Known rows, with every step that occurs:
vesap-revu-lofud: 0.594, 0.002, 0.643, 1.374, -0.198, -0.090, 0.730, 1.758, -3.266, 2.505, 0.592, 4.447, 7.368, 6.250, 1.597, 0.877, 0.298, 0.249, -1.777, -0.215, -2.763
revu-minob-misag: 4.000, -1.614, 0.731, -1.353, 2.862, -1.715, -0.308, 4.023, -0.438, 1.201, 2.836, 4.907, 1.753, 2.756, -1.871, 0.085, 0.148, 2.786, 0.047, 1.330, 0.120
misag-noreduk: 0.560, -1.111, 1.219, -0.459, 2.355, -2.582, -2.225, 0.993, -0.426, -0.576, 3.325, 2.754, 5.678, 2.591, 1.931, -0.328, -0.641, -0.612, -1.994, 0.566, 1.175
minob-misag: 1.315, -2.334, 2.149, 1.034, 3.153, -2.074, -0.818, 3.335, 0.308, 0.031, 2.267, 2.828, 3.705, 1.729, 0.024, 0.404, 0.505, 3.018, -0.302, -2.622, 0.643
revu-lofud-misag: 2.080, -0.903, 2.889, 2.170, -0.997, -0.952, 0.397, 4.267, -0.055, 0.494, 1.397, 3.924, 7.040, 6.135, -1.326, 1.337, 0.869, 0.378, -0.402, -2.628, -0.533
vege-dafovu-bipa: 0.965, -1.296, -1.259, -0.064, 0.054, -1.367, 1.443, 2.914, -2.062, 4.902, 3.632, 4.427, 6.347, 3.583, 2.261, -0.790, 2.209, -1.755, -0.670, 1.282, -0.701
vesap-revu-noreduk-misag-lofud: -0.659, 0.018, 0.901, 0.950, 1.053, -1.039, -0.357, 1.858, -0.893, 3.255, 1.817, 2.060, 4.585, 3.754, 0.171, 0.449, 0.445, 1.199, -0.546, 1.018, -0.741
dafovu-bipa-vesap-revu-minob: 1.266, -1.611, -2.104, -1.470, 2.761, -1.178, 2.276, 1.037, -0.628, 2.402, 2.335, 8.504, 2.399, 4.844, 1.328, 2.702, -1.128, -1.345, -0.743, 2.969, -4.579
vesap-vege-dafovu: 3.740, -2.001, 1.088, 0.901, -0.913, -0.657, -0.781, 3.583, -0.640, 3.367, 5.329, 5.296, 5.343, 2.782, 0.439, -0.547, 2.722, 2.618, -1.412, 2.373, 1.113
vege-dafovu-bipa-vesap-revu-minob-misag: 3.037, -1.050, -2.469, -1.760, 1.463, 0.187, 2.262, 4.406, -2.418, 5.567, 3.289, 5.851, 3.429, 4.392, 2.249, 0.605, 2.049, -0.144, 0.167, 1.681, -2.355
noreduk-misag-lofud: 1.528, -0.452, 1.252, 1.587, 2.284, -2.461, -0.802, 3.806, 2.355, 1.233, 1.973, 2.404, 6.173, 0.199, -0.953, -1.283, 1.832, 3.059, 0.645, -1.984, -0.891
vege-dafovu-revu: 2.238, 0.944, 0.594, 0.060, 1.034, -1.248, -0.485, 4.057, -4.336, 5.011, 2.242, 2.798, 6.349, 3.179, 3.390, -0.012, 3.381, 0.888, 0.071, -0.330, -0.901
vege-dafovu: 2.112, -0.496, -0.321, 0.012, 0.136, -0.914, 0.228, 3.710, -3.596, 4.790, 2.929, 2.791, 6.466, 3.573, 2.187, -1.940, 1.990, 0.487, -0.632, 1.001, 0.417
lofud-misag-noreduk: 1.903, -2.267, 4.477, 0.163, 1.894, -0.976, 0.115, 3.196, 0.981, -1.005, 2.737, 3.316, 3.930, 2.066, -0.543, 1.285, -0.452, -1.799, -0.251, -1.230, 1.893
misag-lofud: 1.922, 0.091, 0.817, 2.045, -0.446, -3.246, -0.187, 3.118, -0.910, 2.995, 1.256, 2.501, 7.756, 1.210, -1.134, -0.821, 0.805, 0.967, -1.178, 1.690, -0.303
vege-dafovu-bipa-vesap-revu-noreduk-misag-lofud: 1.642, -0.211, -2.528, -0.641, 0.495, -0.460, 1.589, 4.234, -1.294, 6.228, 3.288, 4.086, 4.813, 4.154, 1.964, 0.183, 2.591, -0.111, 0.352, 1.510, -2.035
noreduk-revu-minob: 4.473, -0.407, 0.303, -1.519, 3.245, -3.155, 2.195, 3.772, -3.947, 3.204, 1.403, 4.883, 3.038, 3.432, -0.876, 0.220, 1.822, 1.179, -0.322, 2.051, -0.937
dafovu-revu: 0.861, 0.762, 2.462, 0.887, 2.911, -2.958, -1.713, 1.766, -2.530, 1.265, 1.110, 3.905, 5.303, 2.488, 2.422, 2.281, 1.381, 1.318, -0.311, -1.098, -2.164
bipa-vesap-revu-noreduk-misag: 1.433, -0.183, -1.162, -1.131, 3.406, -0.262, -0.209, 2.212, -1.687, 2.465, 1.446, 4.949, 1.270, 5.741, 1.734, 1.793, -1.304, 3.067, -0.024, 1.559, -3.124
dafovu-bipa-vesap: 0.465, -1.999, -1.670, -0.586, 2.761, -2.378, 1.322, 0.816, 0.406, 1.418, 2.674, 7.636, 3.253, 4.285, 1.437, 2.250, -1.088, -0.991, -0.791, 1.737, -3.597

Rows:
2.367, -1.528, 1.898, 0.218, 3.535, -2.372, -0.688, 4.409, 0.004, -0.139, 2.461, 1.898, 4.414, 2.552, 0.683, 1.182, 2.221, 2.398, -0.594, -3.868, 1.004 : minob-misag-noreduk-revu-lofud
1.879, -0.672, 1.122, -0.931, 3.363, -3.269, -0.389, 2.068, -2.001, 0.606, 2.581, 2.606, 5.185, 2.549, 1.880, 0.223, 1.072, -0.495, -1.658, 0.043, 0.807 : misag-noreduk-revu
1.956, -0.996, -2.353, -0.945, 0.917, -0.853, 1.663, 3.405, -2.296, 5.094, 3.361, 5.362, 4.949, 4.420, 2.703, -0.032, 1.662, -0.723, -0.251, 1.662, -1.932 : vege-dafovu-bipa-vesap
2.048, -0.438, -2.631, -0.609, 0.038, 0.056, 2.087, 3.770, -2.906, 5.628, 2.776, 5.565, 5.843, 5.892, 2.962, 0.548, 2.113, -0.831, -0.441, 1.095, -2.962 : vege-dafovu-bipa-vesap-revu-lofud
1.305, -2.202, 2.151, 0.180, 3.642, -2.053, -1.875, 3.116, 1.046, -1.039, 3.195, 2.054, 3.819, 1.399, 0.871, 0.540, 0.507, 2.052, -0.792, -2.783, 1.628 : minob-misag-noreduk
4.314, -0.384, -0.688, -0.877, 2.269, -0.436, -1.505, 4.394, -0.250, 3.140, 3.946, 5.922, 1.420, 4.523, 1.437, 2.028, 1.772, 5.215, 0.458, 1.495, -1.939 : bipa-vesap-vege-dafovu-revu-noreduk-misag
2.959, -2.510, 0.469, 0.844, -0.980, -0.928, 0.103, 3.014, 0.464, 3.485, 5.839, 6.507, 5.311, 2.766, 0.481, 0.281, 2.895, 1.096, -1.441, 2.573, 0.303 : vesap-vege-dafovu-bipa
1.808, 1.654, 0.376, 0.473, 0.453, -1.765, -1.379, 5.045, -2.550, 5.811, 2.776, 0.905, 6.002, 2.942, 2.029, -0.037, 4.348, 1.947, 0.816, -0.367, -0.056 : vege-dafovu-revu-noreduk-misag-lofud
4.016, -1.511, 0.731, -1.958, 3.215, -1.733, -1.093, 3.932, 0.040, 0.467, 3.462, 4.336, 1.829, 2.469, -1.249, 0.191, 0.155, 2.091, -0.265, 1.271, 0.800 : revu-minob-misag-noreduk
4.924, -0.522, -0.669, -0.831, 1.931, -0.331, -0.762, 4.064, -1.724, 3.150, 3.396, 6.902, 2.327, 4.373, 2.051, 2.023, 1.314, 4.252, -0.218, 2.056, -2.526 : bipa-vesap-vege-dafovu-revu
5.547, -0.753, 1.504, 0.680, -0.433, -0.820, -1.058, 5.598, -0.390, 4.256, 4.870, 5.099, 4.575, 1.590, -0.287, 1.070, 4.620, 3.907, -0.287, 1.628, 0.319 : vesap-vege-dafovu-revu-minob-misag-lofud
5.539, -0.447, 0.244, -0.789, 1.267, 0.360, -0.732, 5.202, -0.681, 2.401, 3.556, 6.546, 2.751, 5.196, 1.599, 2.887, 1.889, 3.519, -0.021, 0.669, -2.062 : bipa-vesap-vege-dafovu-revu-lofud-misag-noreduk
2.775, -2.001, 4.460, -0.140, 2.585, -1.429, 1.390, 4.002, -0.126, -0.262, 2.231, 3.171, 3.552, 2.023, -0.632, 1.647, 0.755, -1.694, -0.006, -1.607, 1.595 : lofud-misag-noreduk-revu
2.174, -1.898, 2.060, -0.188, 4.373, -2.505, -0.642, 3.859, -0.065, -0.225, 2.649, 1.959, 3.482, 1.319, 0.835, 0.927, 1.701, 2.100, -0.518, -3.141, 1.361 : minob-misag-noreduk-revu
3.481, -0.407, 2.269, 1.075, 1.261, -2.363, 2.686, 4.919, -2.778, 2.269, 0.505, 3.691, 5.847, 5.154, -0.850, 1.549, 2.890, 0.643, -0.145, -2.358, -0.940 : noreduk-revu-lofud-misag
2.094, -0.795, 2.851, 1.589, -0.627, -1.013, -0.342, 4.156, 0.453, -0.265, 1.975, 3.342, 7.121, 5.869, -0.692, 1.428, 0.900, -0.265, -0.754, -2.726, 0.143 : revu-lofud-misag-noreduk
3.869, -1.000, 1.719, 0.981, -0.298, -0.883, -1.301, 3.808, -1.116, 3.596, 4.835, 5.330, 5.301, 2.482, 1.265, 0.814, 3.743, 2.865, -0.908, 1.481, 0.126 : vesap-vege-dafovu-revu
-0.630, -0.099, 0.983, 1.353, 0.945, -3.368, -2.444, 2.889, 2.127, 2.152, 3.251, 0.391, 4.269, 3.019, -1.812, -0.486, 0.952, 2.827, 0.223, 0.496, 1.622 : revu-noreduk-misag-lofud
6.591, -0.266, -0.909, -1.116, 1.831, -0.277, -0.486, 5.817, -0.993, 3.846, 3.413, 6.659, 1.627, 3.469, 0.482, 2.203, 2.155, 5.300, 0.355, 2.264, -2.349 : bipa-vesap-vege-dafovu-revu-minob-misag-lofud
5.277, -0.458, 0.597, -0.995, 3.266, -3.145, 2.308, 5.444, -2.889, 3.452, 1.265, 3.907, 2.927, 2.100, -1.830, 0.552, 2.848, 2.323, 0.217, 0.706, -0.550 : noreduk-revu-minob-misag-lofud
0.908, -1.696, -0.835, -0.605, 1.976, -0.638, 2.175, 1.728, 0.453, 1.324, 2.282, 7.527, 3.666, 5.435, 1.587, 3.603, -0.566, -2.258, -0.737, 0.533, -4.011 : dafovu-bipa-vesap-revu-lofud-misag-noreduk
